Every row comes from one small tree of marks. The marks that hang from a mark follow it in brackets, in the order of their numbers. Every link used is in the known rows. Which tree was each row made from?
(in the rows, 128 means zero)
Known rows
z_71[z_754]: [ 42  73 139 107 108 135 138 139 134  71 156 109  83 128 145 171  97 113
 143]
z_5[z_541[z_754[z_71]]]: [ 75 100 139 103 110 135 108 171 108  81 152 135  91 105 107 141 137 120
 138]
z_625[z_463 z_754 z_941]: [ 68  73 124 127  95 138 200 135 184 129 133  77  57 124 182 122 164 100
 179]
z_754[z_71 z_625[z_463 z_941[z_306]] z_678]: [109 150 132 101 123 103 196 161 137 127 154 124  86 161 122 124 170  91
 174]
z_541[z_5 z_754[z_625 z_678]]: [ 57 132 159  98 101 113 136 150 101  63 151 124  84 130  70 145 159 126
 146]
z_625[z_463 z_754[z_678] z_941[z_306]]: [ 68  94 150 118 112 126 183 153 167 125 153  87  63 145 171  99 154  91
 175]
z_941[z_306]: [ 76  82 141 117 124 150 138 169 114  55 165 122  48 134 143 147  76 127
 136]
z_71[z_754[z_306 z_625[z_941] z_678]]: [ 77 117 156 102 117 109 163 126 145 110 149  89 110 148 114 151 126  98
 151]
z_541[z_754]: [ 70  76 140 109  92 136 137 150 113  62 143 106  65 102 112 161 117 123
 143]
z_71[z_754[z_625 z_678]]: [ 50  95 148  96 113 107 151 145 129  86 166 111 100 134 121 166 116  95
 148]
z_5[z_541[z_754[z_625[z_463] z_678]]]: [ 68  98 145  89 103 127 129 172 114  89 165 123  91 103 104 137 151 109
 142]
z_463[z_306]: [ 76  54 141 118 103 153 141 178  90  84 147 104  85 105 136 151  82 129
 147]
z_625[z_463 z_941]: [ 81  80 105 105  94 154 203 143 162 103 133  95  54 130 165 147 155 118
 170]
z_71[z_754[z_306 z_625[z_463 z_941]]]: [ 74 111 144 114 110 131 177 112 162 117 146  87  89 146 141 156 129 110
 152]
z_754[z_306 z_678]: [113 103 151 109 112 119 135 146 114  89 145  95  99 140  87 144 116  98
 151]
z_71[z_754[z_625[z_463]]]: [ 47  89 136 106 106 129 167 131 146  93 163 108  79 132 148 170 119 106
 148]
z_71[z_754[z_306 z_678]]: [ 70 100 162 103 115 115 124 131 125  90 154  98 111 146 107 156 107  96
 145]
z_625[z_463 z_754[z_71 z_306] z_941]: [109 119 138 141 107 122 186 118 182 158 123  77  82 147 153 109 175  92
 180]
z_754[z_71 z_678]: [103 114 132 101 114 103 144 166 109  93 147 129 101 141  98 147 144  88
 166]
z_541[z_5 z_754[z_306 z_625]]: [ 80 140 164 121 104 129 130 126 111  70 141 111  78 134  69 148 140 142
 135]

Write each row's tree
[ 91 155 163 122 108 126 108 128 103  77 131 124  92 147  64 138 152 136
 143] => z_541[z_5 z_754[z_71 z_306]]
[138 141 139 133 122 111 158 134 126 114 141 112  95 144  92 152 124 107
 150] => z_754[z_71 z_306 z_625]
[107 106 154 149 116 111 136 132 144 121 136  93  91 136 122 126 125  94
 159] => z_625[z_754[z_71 z_306]]
[ 77  82 151 140 102 126 153 156 130 141 145  98  92 122 155 116 138  95
 173] => z_625[z_463[z_306] z_754[z_71]]
[ 50 110 148  94 117 118 175 143 147 103 167 106  87 150 146 144 133  98
 156] => z_71[z_754[z_625[z_463 z_941[z_306]] z_678]]
[ 67  72 149 119  96 128 186 160 149 149 137  72  92 121 166 101 160  93
 184] => z_625[z_463[z_306] z_754[z_678] z_941]
[ 96 101 148 124 101 118 185 127 177 147 132  64  85 142 145 105 172  84
 180] => z_625[z_463 z_754[z_306 z_678] z_941]
[ 86 111 133 118 103 104 192 142 172 150 133  91  88 143 154 107 195  76
 192] => z_625[z_463 z_754[z_71 z_678] z_941]
[ 85  98 149 126 113  95 142 156 135 113 147 107  96 131 123 124 144  78
 170] => z_625[z_754[z_71 z_678]]
[ 87  93 108 109 100 139 214 144 159 106 142  99  56 126 153 153 150 116
 164] => z_754[z_625[z_463 z_941]]
[ 96 167 163 125 111 116 127 126 107  86 136 125  92 147  59 141 156 134
 142] => z_541[z_5 z_754[z_71 z_306 z_625]]
[109 116 164 136 117  94 132 140 135 126 142  95 108 142 103 118 139  78
 165] => z_625[z_754[z_71 z_306 z_678]]
[ 90 106 121  93 102 116 211 154 148 114 147 100  76 135 130 142 168  96
 173] => z_754[z_625[z_463 z_941] z_678]
[111 129 147 128 108 103 182 126 173 163 128  78 100 154 136 100 190  77
 187] => z_625[z_463 z_754[z_71 z_306 z_678] z_941]
[108 131 132 102 111 105 198 167 121 145 143 113 108 142 118 127 175  91
 181] => z_754[z_71 z_625[z_463[z_306] z_941] z_678]
[139 150 125 127 115 119 198 122 155 144 129 100  88 155 116 138 164 106
 168] => z_754[z_71 z_306 z_625[z_463 z_941]]
[ 74 128 164 118 101 140 114 128 107  61 135 111  78 135  74 145 136 144
 137] => z_541[z_5 z_754[z_306]]
[ 47  91 155  97 107 115 156 151 120 107 167 106 108 133 130 154 121  95
 156] => z_71[z_754[z_625[z_463[z_306]] z_678]]
[107 122 158 132 109  98 149 131 149 145 144  92 102 149 117 112 164  71
 176] => z_625[z_463 z_754[z_71 z_306 z_678]]
[140 153 150 117 125  88 152 143 114 120 146 113 116 153  68 141 142  86
 158] => z_754[z_71 z_306 z_625 z_678]
[ 85 123 149 122 119 111 179 152 164 140 148 100  76 158 160  93 172  83
 182] => z_625[z_463 z_754[z_71 z_678] z_941[z_306]]
[ 62  55 151 135  95 141 156 157 134 125 150  84  79 110 165 121 121 104
 166] => z_625[z_463[z_306] z_754]
[102 133 158 102 117 111 110 163 105 103 155 126 114 116  74 131 147 106
 139] => z_5[z_541[z_754[z_71 z_306 z_625 z_678]]]
[106 138 121 117 122 126 201 151 148 120 148 123  64 152 145 135 154 111
 165] => z_754[z_71 z_625[z_463 z_941[z_306]]]
[ 71 149 149 115 106 116 137 142 106  74 142 138  80 136  77 149 162 134
 147] => z_541[z_5 z_754[z_71 z_625]]
[ 80  92 160 127 104 109 149 164 122 146 149  99 109 129 137 107 152  79
 180] => z_625[z_463[z_306] z_754[z_71 z_678]]
[136 145 135 130 116 114 171 126 136 129 142 111  91 151 101 147 145 101
 159] => z_754[z_71 z_306 z_625[z_463]]
